Known rows, with every step that occurs
t, w: [-1.33  3.15  0.71 -1.26  3.24  0.26  0.88 -1.33  1.94 -0.45 -0.08 -2.08
  2.17  2.16 -0.53  1.60  2.27  3.36  1.78 -1.68 -1.29 -0.56 -0.98  1.88
  0.45]
f, g, v, l, c, w: [-1.27 -2.14  2.37 -0.94  2.74  0.69  2.07 -0.15  2.31 -0.89 -1.89 -1.73
 -0.89 -0.80 -1.53  4.39  1.88  5.68  2.43 -2.13 -0.52 -0.87  0.15  0.65
  1.13]
w, c, l, v, g: [ 2.21 -2.35  0.17 -0.28  2.78  1.28  0.99  0.29  1.49 -0.78  0.78 -1.35
 -1.47  0.08 -1.86  2.70  1.70  3.29  2.53 -3.93 -0.30 -2.37  0.27 -0.14
 -0.03]
p, w: [-0.01  1.57  0.03 -1.35  2.62 -0.46  2.39 -1.11  0.95 -0.86  0.78  0.91
  0.81 -0.56 -0.59  1.13  1.91  1.46  2.20 -2.10 -1.26 -0.69 -0.14  1.85
  1.16]
w, c, l, v, g, t: [ 4.22 -2.44  1.69 -0.42  3.02  0.32 -0.04  1.19  0.84 -0.61  0.84  0.72
 -2.15  0.43 -2.39  3.61  2.24  4.34  2.15 -1.21  0.19 -2.45  0.35 -0.11
  0.73]
t, g: [-1.27  1.81 -1.10 -1.68  2.80  3.81  0.86 -1.20  1.08 -0.62 -0.34 -2.98
 -0.44  1.53 -0.59  1.18  1.24  4.24  2.56 -0.76 -1.31 -1.10 -0.11  0.87
  0.62]
v, l: [-1.32  1.06  0.21 -1.16  4.51  2.73  2.27 -0.64  2.30  0.48  0.21 -1.34
  2.11  0.27 -0.43  0.98  2.46  2.88  2.25 -4.67 -2.24 -1.17 -0.98  0.33
  1.40]
y, w: [-0.88  2.40  0.26 -2.33  3.34  1.13  0.21 -1.57  2.04 -0.27  0.93 -0.17
  0.46  1.31 -0.98  1.84  1.42  3.65  1.58 -1.60 -1.34 -0.54 -0.31  1.28
  0.36]
g, v: [-1.01  0.44  0.43 -1.54  2.19  2.30  2.18 -0.91  2.36  0.23  0.79 -0.51
 -0.53  0.31 -0.88  2.11  1.55  2.82  2.42 -2.89 -1.60 -1.19 -0.02  1.56
  1.92]
v, g, f: [ 0.65  0.00 -0.68 -2.16  2.82  5.63  1.70 -0.51  0.77 -0.40  0.98 -0.86
 -1.33  2.25 -1.73  1.09  0.79  4.03  1.95  0.94 -1.54 -1.14 -0.91  0.88
  1.09]
v, g, t: [ 1.63  0.91  0.49 -1.92  2.85  2.72  0.67  0.47  0.68 -0.27  0.99 -0.13
 -2.49  1.14 -1.70  2.23  1.42  4.08  2.56  2.52 -1.33 -1.34 -0.55  0.65
  2.02]
l, v: [ 0.15  1.07 -0.21 -0.79  2.48  0.80  1.05 -0.08  1.57 -0.94  0.15  0.21
  0.77 -0.47 -0.31  2.28  1.74  2.91  2.13 -5.24 -1.33 -0.75  0.09  1.28
  1.63]
w, t: [-0.48  2.21  0.82 -1.41  3.89  0.10 -0.05 -0.31  2.06 -0.98  0.03 -1.73
 -0.89  0.69  0.08  2.08  0.83  3.56  2.07 -1.88 -1.62 -1.68 -0.48  1.40
  1.26]
v, l, c, w: [-0.72 -0.97  2.22 -0.61  5.43 -0.99  0.27 -1.11  2.47 -0.18 -1.58 -0.42
  1.83 -0.56 -0.49  2.72  2.47  3.80  1.78 -2.12 -0.69  0.14 -0.94  1.24
  1.03]
c, l: [ 0.94  0.35  0.82 -1.14  5.40  2.16  0.73 -1.40  1.27  0.87  0.65  1.93
  1.74 -0.14 -1.08  0.37  1.69  2.43  1.77 -5.65 -1.52 -1.27 -1.31  0.82
  0.83]
y, w, t, g, v, l, c: [-1.17 -0.42  1.32 -1.12  1.61 -0.50 -0.51  0.11  3.86 -1.13 -1.83 -2.51
 -3.67  1.26 -0.82  5.43  1.61  5.19  2.01  1.28  0.25 -1.79  0.91  1.27
 -0.62]
p, w, c: [ 0.67  0.90  0.64 -1.21  2.79 -1.38  2.13 -1.20  1.57 -1.25  0.96 -1.55
 -0.08  0.04 -0.82  1.43  2.08  2.59  2.30 -0.81 -0.84 -1.70  0.58  1.17
  0.27]
t, w, p: [-1.32  1.90  0.33 -1.23  1.40 -0.43  0.02 -1.26  2.37 -0.53 -0.53 -3.37
  2.54  2.03 -0.69  2.26  2.27  5.08  1.82 -1.92 -1.36 -2.10 -0.76  2.11
  1.40]
v, l, c: [ 0.08  0.32  0.74 -0.60  5.18  0.78  1.30 -0.31  3.09 -0.03 -0.97 -0.46
  0.95 -1.36 -0.40  1.86  2.25  3.85  2.06 -4.57 -1.67 -0.63 -0.57  0.62
  0.89]
l, v, g: [ 0.21  0.19 -1.39 -0.86  0.90  2.47  1.88  0.66  1.33 -1.14  0.64 -1.88
 -1.72  0.28 -1.12  2.81  1.28  3.12  2.89 -2.35 -1.26 -1.00  0.22  0.89
  1.33]
v, g: [-0.38  1.03 -0.97 -1.64  2.73  3.50  1.78 -0.48  1.53 -0.31  0.98 -2.67
 -1.68  0.86 -1.21  1.46  0.98  3.29  3.01 -0.43 -1.91 -1.22 -0.53  0.79
  1.11]
w, v, g, f: [ 1.39 -0.89 -1.40 -1.51  1.70  4.76  2.42  0.27  0.66 -1.27  1.98 -3.31
 -3.06  2.45 -1.16  2.09  0.91  5.30  2.25  2.11 -0.96 -2.11  0.27  1.58
  0.83]
t, g, f: [-0.31  0.87 -0.71 -2.01  2.87  5.76  0.61 -1.20  0.56 -0.63 -0.24 -1.51
 -0.02  2.78 -1.19  0.82  1.10  4.84  1.52  0.17 -1.00 -1.16 -0.47  1.06
  0.50]
f, g: [-0.40  2.13 -0.26 -2.05  3.14  3.57  2.15 -0.31  0.86 -1.23  0.02 -2.40
 -0.54  0.10 -1.21  1.47  0.88  5.33  2.74 -3.49 -2.22 -1.68  0.00  0.09
  1.18]

Rows
[ 2.11  0.37  2.15 -0.38  2.52 -1.39  1.17  1.94  1.37 -2.12 -1.14 -3.26
 -1.66  0.56 -1.03  4.75  3.07  8.12  1.99  0.96 -0.24 -2.33  1.21  0.84
  0.51] -> f, g, t, w, v, l, c
[ 0.81 -1.90  0.24 -0.54  2.60 -1.25  0.62 -0.14  1.45 -1.83  0.12 -4.36
 -3.61  0.16 -0.71  3.94  1.04  5.09  2.82  3.29  0.26 -0.91  0.41  2.33
  0.72] -> l, c, w, v, g
[ 2.26 -0.18  0.15 -1.07  1.23  1.28  0.52  1.54  0.55 -0.87  0.68  0.53
 -2.51  0.42 -1.60  3.75  1.76  4.04  2.48  0.33 -0.77 -1.13  0.33  0.82
  2.14] -> l, v, g, t
[ 1.36  1.84  1.15 -2.25  3.27  2.75  0.85  0.65  0.09 -0.99  0.10 -0.33
 -1.20  0.22 -1.74  2.14  1.21  6.31  2.33 -0.85 -1.70 -1.79  0.18  0.09
  1.92] -> f, g, t
[-1.98  0.90  1.18 -1.37  3.11  0.13 -1.41 -1.12  0.99 -1.49 -1.40 -4.35
 -1.03  2.88 -0.12  3.14  0.92  4.31  2.12  2.87 -0.07 -1.04 -0.66  1.72
  0.65] -> c, w, t, g
[ 1.69 -1.45  0.83  0.11  1.83 -0.97  0.44  0.06  1.84 -0.98  0.01 -2.15
 -0.39  2.15 -1.83  3.38  2.64  3.56  2.06 -1.87  0.31 -2.17 -0.14  0.50
 -1.07] -> t, w, c, l, v, g
[-0.80 -1.06 -0.46 -1.02  1.90  1.19  1.59 -0.53  0.69 -1.45  1.48 -5.49
 -2.75  2.06 -0.79  2.95  1.27  4.67  2.89  3.42 -0.29 -1.42  0.05  1.96
  1.03] -> c, w, v, g
[ 1.49  2.00  1.53 -0.91  2.29 -1.32  0.38  0.42  0.91 -1.14  0.90 -2.10
 -0.45  2.39 -0.42  3.42  2.83  5.34  1.63  2.69 -0.27 -1.63  0.38  2.49
  1.18] -> g, t, w, v
[ 1.45  1.15  1.75 -1.42  2.30 -0.42  0.05  0.35  1.66 -1.16  0.55 -3.72
 -1.90  3.48 -1.94  3.32  2.48  5.19  2.28  5.24 -0.30 -1.95 -0.04  0.56
  0.08] -> v, g, t, w, c
[-0.86 -0.11  0.56 -0.93  3.27 -0.19  1.06 -1.03  0.82 -1.19  1.11 -3.63
 -0.19  1.33 -0.08  2.65  1.85  4.31  2.10  0.48 -0.51 -1.01 -0.04  2.35
  1.44] -> c, w, v
[ 1.94 -2.95  0.73 -0.98  2.49  1.07  0.49 -0.17  0.78 -1.96  0.11 -2.86
 -3.03  1.44 -1.29  3.58  0.90  5.74  1.79  4.51  0.53 -0.75  0.08  2.42
  0.55] -> l, c, w, v, g, f
[-0.92 -2.02  1.78 -0.64  3.78 -1.53 -0.56 -0.99  2.90 -0.31 -1.93 -2.36
  2.00 -0.72 -0.53  3.26  2.47  5.65  1.75 -3.04 -0.81 -1.37 -0.95  1.46
  2.08] -> v, l, c, w, p
[ 2.61 -2.35  1.10 -0.30  2.08  1.05  0.33 -0.01  1.29 -0.94  0.09 -0.65
 -0.06  3.25 -2.38  3.07  2.45  4.29  1.09 -0.93  0.67 -1.98 -0.33  0.63
 -1.25] -> t, w, c, l, v, g, f
[ 3.96 -2.06  1.81 -1.25  2.21 -0.96 -1.14  0.76  1.31 -0.67  1.19  1.52
 -2.87  1.46 -2.74  4.50  2.15  4.70  1.53  0.75  0.83 -2.10  0.65 -0.03
 -0.22] -> y, w, c, l, v, g, t
[-1.71 -0.20  0.30 -1.47  1.91  4.49  4.15  0.31  2.05 -0.13 -0.10 -2.72
 -0.81 -0.04 -1.35  2.74  1.94  5.20  2.92 -4.34 -2.05 -2.20  0.31 -0.18
  1.51] -> f, g, v, l
[ 2.05  0.16  2.30  0.05  3.26 -2.64  0.51  1.09  2.40 -1.11 -0.61 -1.50
 -0.29  0.55 -0.38  4.38  3.73  6.02  1.55  1.61  0.06 -1.44  0.60  1.99
  0.68] -> g, t, w, v, l, c
[ 0.01  0.56  0.74  0.27  3.29 -1.84  1.55  0.20  3.22 -1.22 -0.75 -3.96
  0.39  0.45  0.09  3.37  3.18  5.08  1.95 -1.12 -0.49 -1.33  0.34  1.99
 -0.16] -> t, w, v, l, c
[ 4.79 -2.72  1.44 -0.20  1.50 -2.55  1.18  1.11  0.01 -1.26  0.97  2.49
 -2.37 -0.56 -2.49  3.88  2.73  2.80  2.15 -0.13  0.76 -2.36  0.83  0.60
  0.47] -> p, w, c, l, v, g, t
[ 0.82 -0.74  0.19  0.00  4.06  0.34  2.03  0.40  2.86 -0.89  0.05 -2.65
 -0.50 -1.51  0.14  2.81  2.34  5.09  2.33 -3.10 -1.17 -1.62  0.81  1.34
  0.87] -> w, v, l, c
[-1.43 -3.53  2.28 -0.55  1.98 -1.43  0.52 -0.82  3.55 -0.10 -1.75 -1.86
  0.94 -0.65 -0.83  4.43  2.58  5.53  2.08 -2.56 -0.35 -1.68 -0.46  2.01
  2.62] -> g, v, l, c, w, p
[ 1.09  1.95  1.13 -1.59  1.98  0.63  0.29  0.30  0.98 -0.65  0.40 -1.18
 -1.34  2.77 -1.74  3.04  2.27  4.38  2.10  4.03 -0.69 -1.08 -0.88  1.34
  0.97] -> v, g, t, w
[ 3.38 -0.49  3.03 -0.48  2.48 -1.84 -0.42  1.05  0.38 -1.72 -0.79  0.11
  0.15  1.53 -2.46  4.21  2.78  6.49  1.34 -2.55  0.56 -2.63  0.70 -0.11
 -0.34] -> f, g, t, w, c, l, v
[ 0.64  0.67 -0.81 -0.77  1.58 -1.05  3.30 -0.47  0.54 -1.66  1.82 -1.70
 -0.98 -0.48 -0.05  2.07  2.07  2.92  2.46 -0.80 -0.73 -1.67  0.96  2.63
  1.02] -> p, w, v
[-2.33 -0.48 -0.54 -1.11  1.74  4.37  2.97 -0.56  2.23  0.49 -0.40 -3.27
 -0.44  1.71 -0.77  2.59  2.49  3.87  2.71 -1.75 -1.27 -1.80  0.06  0.55
  1.03] -> t, g, v, l
[ 3.00 -0.73  1.69 -0.26  1.73 -0.58 -0.38  0.96  0.37 -0.35  0.00  2.26
 -0.08  1.50 -2.17  3.98  3.04  3.45  1.60 -0.53  0.37 -1.20 -0.82  1.28
  0.56] -> c, l, v, g, t, w
[ 0.50 -0.66  1.96 -1.28  3.71 -0.05 -2.73 -0.90  1.08 -2.12 -2.67 -1.50
 -2.16  2.54 -0.74  3.41  0.44  5.75  1.02  4.28  0.87 -0.44 -0.51  2.06
 -0.05] -> l, c, w, t, g, f
[-1.61 -1.09  0.64 -0.51  3.80  0.22  2.22 -0.71  1.42 -0.59  0.68 -4.17
  1.07  1.31  0.15  2.86  2.88  4.47  2.08 -0.91 -0.79 -1.32 -0.24  1.59
  1.38] -> c, w, v, l
[ 2.75  0.33  3.66 -0.91  4.94 -1.72 -0.98 -0.77  1.49  0.15  0.11  0.42
  1.35  2.29 -1.74  2.38  3.16  4.47  1.00 -0.37  0.13 -2.01 -0.85  0.72
 -0.13] -> g, t, w, c, l
[ 0.20  2.07  0.73 -1.18  2.49 -2.28  1.25 -0.41  1.45 -1.53  0.24 -0.16
 -0.89 -0.14 -0.02  2.28  1.47  1.87  2.15 -0.58 -0.96 -1.43 -0.06  2.18
  1.02] -> p, w, t
[-0.79  2.78  1.01 -2.20  3.38 -0.66 -1.23 -0.74  2.54 -1.05  0.33 -0.87
 -1.09  1.86 -0.42  3.01  0.87  3.73  1.48  0.04 -1.02 -1.33 -0.22  1.44
  0.17] -> y, w, t
[ 1.81 -0.85  1.36 -0.99  3.45 -1.42 -0.57 -0.83  2.12 -0.54  0.70  1.10
  0.43  0.62 -1.57  3.11  2.02  3.92  1.20 -4.66  0.16 -1.64  0.54  0.44
 -0.85] -> y, w, c, l, v
[-1.09  2.16 -0.09 -1.41  2.71  1.96 -0.32 -0.40  1.56 -1.36 -0.79 -3.90
 -1.72  2.03 -0.13  2.24  0.71  4.14  2.40  0.86 -1.00 -2.02 -0.10  1.12
  0.45] -> w, t, g
